Each row comes from the steps of one path. Every step used is in the known rows, and no mark comes twice. Write the path behind each row, first mark first.
Known rows
dafo-kitavub-kofova-puzu: [ 15   0  50   4  -3 -18   7  15  16 -22   6   6 -36  40 -11  44  -4  -3
   9 -28 -37  -6  24  25  20]
kitavub-kofova-puzu: [ -1 -14  48  10 -20 -14   9  13  16 -22   0  32 -25  21 -16  40  13  23
 -10 -16 -22   3  24  27  15]
zofos-ledas-kudek-kofova-kitavub: [ 21  23  70   4  39  13 -62  37 -13  12 -24  64  14  -1  21 -25 -13 -27
 -41  18  39 -15 -68 -15   9]
puzu-ledas-kudek: [ 23  -4  45 -28  -5 -18  -7  17 -32  -4 -10  28  11 -28  31  13 -16  -4
 -16  28  26 -13   3   1   7]
ledas-kudek: [ 30 -11  38   5   3  -6  -4  29 -39 -10  -4  20  23 -21  30 -16 -14   0
  -4  30  17 -14 -40   9   0]
dafo-kitavub-kofova-puzu-ledas-zofos: [  8   8  61  -1  10 -35 -22  21 -32  -7  -6  18 -41  23 -22  50 -25  -6
 -12 -39 -23  -2  36  23  -1]
kudek-kofova-puzu-ledas-zofos: [  0  25  57  -2  27 -30 -42  18 -11  -7 -21  64 -23  -9 -37  49 -16   7
  -7 -35   0  -6  30 -19  -4]
kofova-puzu-ledas-kudek: [ 28  -1  54 -32   2 -15  -2  11 -24 -17 -11  45  -5 -22  11  52 -19   6
 -17  10  15 -15  27  10  13]
lokob-ledas-puzu: [ 16   6  27   5 -14  -5 -22  30 -18  12 -10  43  -2 -19  19   5  -6 -23
  49  24   6  -3  18  34 -10]
dafo-kitavub-kofova: [  9  -4  39   9  -9 -21   1  22   8  -8   5 -15 -20  34  13  -4  -4 -15
  12  -6 -26  -4  -1  17  14]
kitavub-dafo: [  4 -15  46 -11  -6 -14 -12  18   0  -6   2  44  35 -32  38  14   6 -32
 -14   5   8  -4 -15 -28  14]
zofos-ledas-puzu-kofova-kitavub-dafo: [  6  22  70 -36  13  12 -65  37 -46  18 -18  70  16 -44  51  45   1 -85
 -55   9  19   0 -42  -8  13]
kudek-ledas-zofos: [-10  11  35  21  27 -40 -23  36 -51  10   0  28  -1   3 -18  -3 -34  -1
 -22 -15  -2  -1 -75 -21 -10]
dafu-kudek-ledas-puzu-kofova: [ -6  33  33 -51   5  -7 -25  37 -43   7  -2  49 -12 -31  17  68 -31 -30
   6   1  -9 -12 -49 -18  11]
ledas-puzu-kofova-kudek: [ 19  27  18 -19  20 -24  -5  27 -72  -7 -35  30 -19 -45   3  62  -5 -50
  19  40  -9  -6   5 -11  11]
lokob-ledas: [  7 -13  30  21  -7 -10 -11  18  27  20   2  31  16 -12   8 -34  30 -15
  27  20   8   4 -37  15  -5]
lokob-ledas-puzu-kofova-kitavub: [  8  20  40 -26  11  12 -48  33 -51  39 -21  57  -4 -31  24  33  16 -61
   5  24  18  -4 -50  37  -4]
zofos-ledas-kudek-kofova: [ 31  23  61  20  26   2 -44  33  22  -8 -17  46  14 -10   3 -44 -11 -11
  -7  23  27 -13 -32 -35   4]
kitavub-kofova-kudek: [  4 -16  29  23  -5 -34  16  16 -24 -13 -16  17 -16   6  -6  14   8  -5
   1  35 -10   5   5   0  20]
dafo-kitavub: [ 22  10  31  -3  20 -21  -4  20  -2  -5   0 -15  -2   8  33   5 -19 -33
  14 -18 -22 -12 -15  -7  11]
zofos-ledas: [  1  -2  50  17   6 -10 -21  24  20   1  -8  15  11  -6  30 -21   7 -15
 -45  -8  -3  11 -30 -15   6]
dafo-kitavub-kofova-kudek: [ 18   2  32  16  14 -37  12  18 -23 -15 -12 -10 -31  23   0  12 -13 -32
  21  24 -24  -5   6  -1  24]
ledas-zofos: [  2  -7  37  31  19 -21 -25  35 -52   4  -6  18   9 -14   6 -11 -12   0
 -16 -10  -3   3 -47   4 -21]
kudek-kofova-kitavub: [ -5  20  46  -4  32   2 -46  22   5  13 -23  58   7   1  13  11   4 -15
 -15  -5  23 -14 -43 -19  13]
kofova-kitavub: [ -6  -7  41  -7  14  -2 -24  22 -32  17 -12  35  14  -5  42  18   3 -17
 -40  -4  14  -5 -59   9  11]

Which path is each row?
[ 21  24  49 -19  16 -14 -31  18  13  -8 -23  57   4 -22  -2   4 -13  -1
  11  23  33 -23  16 -33  11]
puzu-ledas-kudek-kofova
[ -8  19  33 -34  -7 -13 -17  36 -44  -1   3  52  -8  -5  39  57 -65  -2
  12  -5  -6 -16 -21 -11  16]
dafu-kudek-ledas-puzu
[ -4   3  46 -35  -4 -27   2  -2  15 -11 -11  41 -18 -14   5  80   3   7
 -23 -24  -8  -4  54  -5  21]
kofova-puzu-ledas
[ 32  -5  59  15  10   0 -22  34 -22  -5  -6  19  23 -15  36 -41 -17 -15
 -38  26  18  -3 -49   0   0]
zofos-ledas-kudek
[ -4  29  21 -17  34 -46   8  17 -31   4 -16  33 -14 -21 -27  38  -3 -37
 -11  28  -5  -4 -63 -54  26]
puzu-kofova-kudek-ledas
[ 23  23  20  -7  17 -19 -13  27 -52  10 -28  41 -18 -46 -10  35   9 -61
  44  55   0  -1  -2   3   1]
lokob-ledas-puzu-kofova-kudek
[ -1 -11  58 -19   6  -1 -34  21 -30  11  -3  62  35 -24  54  26   2 -45
 -43   3  24  -8 -50 -12  19]
kofova-kitavub-dafo
[  4  32  17 -15  15 -42  -2  27 -65  -8 -23  44 -26  -8   2  59 -57 -25
  19  27  -3 -12  14 -20  23]
kofova-kudek-ledas-puzu
[  9  20  38  27  38 -58 -11  35 -71   0  -5  11 -36  34 -37   1 -50 -27
   2   5 -19  -4 -54 -15   5]
dafo-kitavub-kofova-kudek-ledas-zofos
[  5  17  54 -45   8   7 -50  33 -63  15 -16  70  15 -49  45  65   4 -77
 -27  14  20 -10 -34  -3  13]
ledas-puzu-kofova-kitavub-dafo
[ -4  18  61 -44   5 -11 -25   4  42 -14  -9  78 -17 -11  -1  83  -8  17
  -2 -37  -1 -13  44 -34  26]
dafu-kudek-kofova-puzu-ledas
[  4  19  30   1  19 -56  14  18 -19  -7  -4   8 -36  38 -23  18 -34 -29
  10  19 -21  -8 -28 -27  35]
dafo-kitavub-kofova-kudek-ledas
[ 36   2  63 -27  -4 -19  -1  14 -18 -19  -2  18 -31  15   2  44 -30  -9
  -1   4  -4 -18  41  26  19]
dafo-kitavub-kofova-puzu-ledas-kudek
[  2  30  54 -28  23  13 -57  39 -53  24 -28  43  -7 -26  39  44   2 -62
 -48   3   9   1 -45  14   4]
zofos-ledas-puzu-kofova-kitavub
[ 36  14  46  20  18   2 -36  29  28   7 -10  63  18 -15 -15 -55   7 -10
  49  45  37 -19 -35 -11  -6]
lokob-ledas-kudek-kofova
[ -1   5  72 -28  15  15 -58  28   0  10  -2  98  36 -23  49  26  -9 -37
 -21  -7  29 -17 -58 -41  25]
dafu-kudek-kofova-kitavub-dafo
[ 35  25  69  13  31   1 -32  25  26 -23 -15  64  -5   0 -19   8 -14   3
 -11  -3   9 -15  -1 -19  11]
zofos-ledas-kudek-kofova-puzu
[ -7  -1  43   0  11 -33 -28  24 -46   7 -14  26  -2 -21   6  18 -13  -3
 -29 -15   4   3  -6  -2 -13]
puzu-ledas-zofos
[ 12  39  26 -10  13 -48  -1  31 -59 -12 -15  21 -50  29  -7  51 -66 -38
  33  23 -21 -15  27  -2  29]
dafo-kitavub-kofova-kudek-ledas-puzu
[ 29   7  73  -7  20  12 -62  30  -6  22  -8 102  39 -27  16 -24   5 -57
   7  41  57 -19 -64 -14   9]
lokob-ledas-kudek-kofova-kitavub-dafo
[ 10 -13  39  44  13 -16 -33  35 -27  26  -1  34  13 -12 -10 -47   6 -14
  17   6   8   8 -62  22 -32]
lokob-ledas-zofos
[ 30  18  43   8  23  -3 -28  29   4 -12 -14  47  15 -15  -2 -20 -13   0
  23  28  26 -23 -21 -27   3]
ledas-kudek-kofova
[ 11  14  56 -34   3  12 -57  32 -45  31 -12  85  18 -48  34  35  18 -87
  -2  29  28  -6 -45  12   5]
lokob-ledas-puzu-kofova-kitavub-dafo
[ 23  10  69 -17  23   9 -56  30 -27   6 -12  89  36 -25  29   3 -13 -47
 -18  27  46 -25 -54 -29  17]
ledas-kudek-kofova-kitavub-dafo
[ -2  14  30  25  43 -55 -11  32 -77   4 -13  33 -10  -2 -28   6 -42 -15
 -15  10  -2  -1 -67 -33   0]
kofova-kudek-ledas-zofos
[ -4  43  23 -40  10 -21 -18  32 -43   6 -14  35 -20 -28  -3  59 -17 -38
   5  11  -7 -11 -25 -17   9]
kudek-ledas-puzu-kofova
[ 13  24  60 -29  30   0 -52  22 -19  13 -28  71   7 -13  19  21 -13 -18
 -25  18  46 -24 -26 -14  16]
puzu-ledas-kudek-kofova-kitavub
[ -8  10  57 -16  25  17 -52  28   1  16 -10  71  15  -2  38  20 -11  -8
 -13 -14  19 -17 -69 -23  18]
dafu-kudek-kofova-kitavub
